Each row comes from the steps of one walk. Every step used is in the known rows, and no mark comes twice. Write the walk behind each row, first mark first.
Known rows:
bege, dunavub, luzud, vuma: [-33  -8   8   3  20  -3   4   1 -15  -5 -69  18 -12  25  -8 -15 -19  -8
 -11   1   6]
bege, dunavub, zuguzo, vuma, lupaz: [-26 -29  15  -2 -16  10  -5 -49  -8  18 -71  12 -18 -39 -13 -21   7  -8
  33  19 -31]
zuguzo, dunavub, luzud, vuma: [-25  32  42  34  -3 -24  38   6 -17 -30 -50  36  31  30  -7   6  -5  -2
  -9 -29  -6]
lupaz, dunavub, luzud, vuma: [ 25  12  20   8   9  -1   1   4   3 -24   2   7 -15  47  13  46   7 -14
 -42 -16  20]
vuma, luzud, dunavub: [-22 -23 -13  -2  21  -3 -19   4 -24  12  14 -16  -1  -5  -2  16   2  11
 -21   5  44]
lupaz, dunavub: [ 34   4 -55 -10  -9   9  -9   7  16   4  57 -23 -24   8  19  28  20   1
 -10  -2  21]
lupaz, dunavub, luzud: [ 35  37 -12  -7   2  27 -13   6  16  -7  22 -23 -10  52  29  25  -2 -18
 -21  13  22]
bege, dunavub, zuguzo, vuma: [-32 -32  -5  10 -17  13   3 -27  16  30 -37   4   2 -32 -24 -23  -4 -22
  23   2 -15]
dunavub, luzud, vuma, zuguzo: [ -3   9  18  19   5   3  13  19 -17 -33 -11  21   3  11   2  23 -13 -31
 -29 -21  -6]
lupaz, dunavub, zuguzo: [ 52 -13 -18 -17  -9  32 -11   5  30   2  32 -21  -7  10  18  31   3 -21
  -6   9  30]
linur, dunavub, zuguzo, vuma, bege: [  7   0  34  -5 -24  14 -12  -6  49   9  51 -14  17 -22  -4 -21   1  -3
  16 -24 -54]
lupaz, dunavub, bege: [ 41 -12 -20  -5   2   4 -21   4  25  14  31 -17  -2  33   2   7   9 -12
  16   6   7]
zuguzo, dunavub, luzud: [-14  59   8  21  -6   6  26   6  -6 -14 -36   3  34  33  11 -13 -12  -4
  11  -2  -5]
linur, dunavub: [ -6  17 -48  -7 -17 -11 -11  26  26  -5  54 -37  -2 -12  17 -28   2  16
  22 -10 -32]
luzud, vuma, bege, dunavub, linur: [-17 -47   2 -34  28 -21   0  16 -10  17  -4  31  -8 -46 -32 -30 -16  41
 -13  11  23]
bege, dunavub, zuguzo: [ -9 -31 -31 -24   1  26 -11   0  10  21 -45 -10  -6 -14  -2 -26 -24 -13
  25  25  18]
linur, dunavub, luzud: [-10  50  -8  -2  -1  10 -15  23  24 -17  20 -38  12  29  28 -28 -21  -4
  12  -2 -35]
vuma, lupaz: [ 12  24 -42  -8  -5 -13   3   6 -24 -18 -18 -26 -36  -8  24   0  13  19
  24  14  -9]
vuma, luzud: [  0  17 -26   3  13   9 -13  28  -3   9  17 -44   0  -5  -6   8  12  14
 -22   2  11]

Write each row's walk:
[ -4   1 -16   1  -7 -16 -20  18  36   7  28 -29  20  10   0 -49 -10   0
  46  -4 -52] : linur, dunavub, bege
[  4   8  15  15 -25  -2  14 -26  -9 -10 -39  -6 -14 -29   5   4  18 -13
  28   0 -36] : dunavub, zuguzo, vuma, lupaz
[-18 -35  20   4  32  -8 -29  -1 -13  23 -15  -9  17  17 -20  -9 -11  -4
   3  13  30] : vuma, luzud, dunavub, bege
[ 18  -6 -10 -12   3 -24   9  33  -9 -18  16   3 -23   6  -3   9   7  22
 -19 -21   5] : luzud, vuma, bege
[-26  20 -23 -12  16  24 -12   1  -2   7 -56 -16  -9  28  12 -32 -29 -10
  11  26   9] : bege, dunavub, luzud
[-21  20 -22   6  -5 -22  37  15  -9   9  12  11  46 -42 -13 -26  -2  33
  20   4   7] : zuguzo, dunavub, linur
[-10 -44 -11 -24  17 -11  -9  12  -9   9 -10  24 -25  -9 -16 -12  -2  26
 -11  -6  11] : luzud, vuma, bege, dunavub
[-12 -21 -29 -48  27   8 -10  15   0  31  11  -2   1 -45 -15 -49 -27  40
   7  36  24] : vuma, bege, dunavub, linur
[-24 -21  10  30 -20 -25  36   4 -23 -21  13  59  29 -38 -22  21  22   0
 -12 -42 -15] : luzud, vuma, zuguzo, dunavub
[ 10   2   5   2 -11 -20   7 -37  -6  11  37   8 -15 -55  -9  17  37  20
  -5  10 -13] : zuguzo, vuma, lupaz, dunavub, linur
[-12   9  -1  24  -8 -17  20   4   4  10 -24  13  45  17 -15 -32  -1  -2
  46  -5 -23] : zuguzo, dunavub, bege
[ -2 -35  27  -8 -11   0   3 -23  -4  12   6  19  -1  -9  -6   5 -15 -13
   5  -9  17] : luzud, dunavub, zuguzo, vuma, bege
[-24   0  -9  11  -7  -6  34   9 -11   7  39  36  53 -70 -18 -14  -3  14
   8  -3  -1] : vuma, zuguzo, dunavub, linur
[  0 -35 -20 -14  -3  -1   1   0 -12  -2 -23  -1  -7   1  17   0 -28 -19
  15  12  44] : luzud, dunavub, zuguzo
[-52 -29  25  20  14 -27   5 -20 -27  33  26   7  21 -61 -37  -3   5  20
 -24  -3  29] : zuguzo, vuma, luzud, dunavub, linur
[ 47  10  43 -16  19  14 -14  10  12 -20  25  13 -19  54  12  46   2   1
 -51 -10  25] : lupaz, dunavub, luzud, vuma, bege
[ 18  38  34  14 -13  11  -7 -48  -1 -11  -7  -1 -25  22  19  32  28 -12
 -10   1 -26] : zuguzo, vuma, lupaz, dunavub, luzud
[ -3  27   9  21   6 -16  21  25 -15 -30 -39   0  -9  42   8   8 -14 -12
 -20 -16   2] : dunavub, luzud, vuma
[ 24  -9  34   9   2  19  -4  -3   0 -27  32  31  -4  21   9  57   8 -31
 -50 -17  11] : lupaz, dunavub, luzud, vuma, zuguzo
[ 23 -11  28  17 -16 -12 -12 -49   4  15   7   8 -14   6 -10  13  42  -7
  24   0 -42] : zuguzo, vuma, lupaz, dunavub, bege
[ 40  42   8 -15   7  23 -20 -15  -3 -21 -13 -20 -28  39  44  32   9   1
 -10  28   8] : vuma, lupaz, dunavub, luzud
[ 20   1  14   2 -20  17   8  -2  18   9  12 -10   1 -10  -8  -2   1 -10
   7 -11 -17] : dunavub, zuguzo, vuma, bege
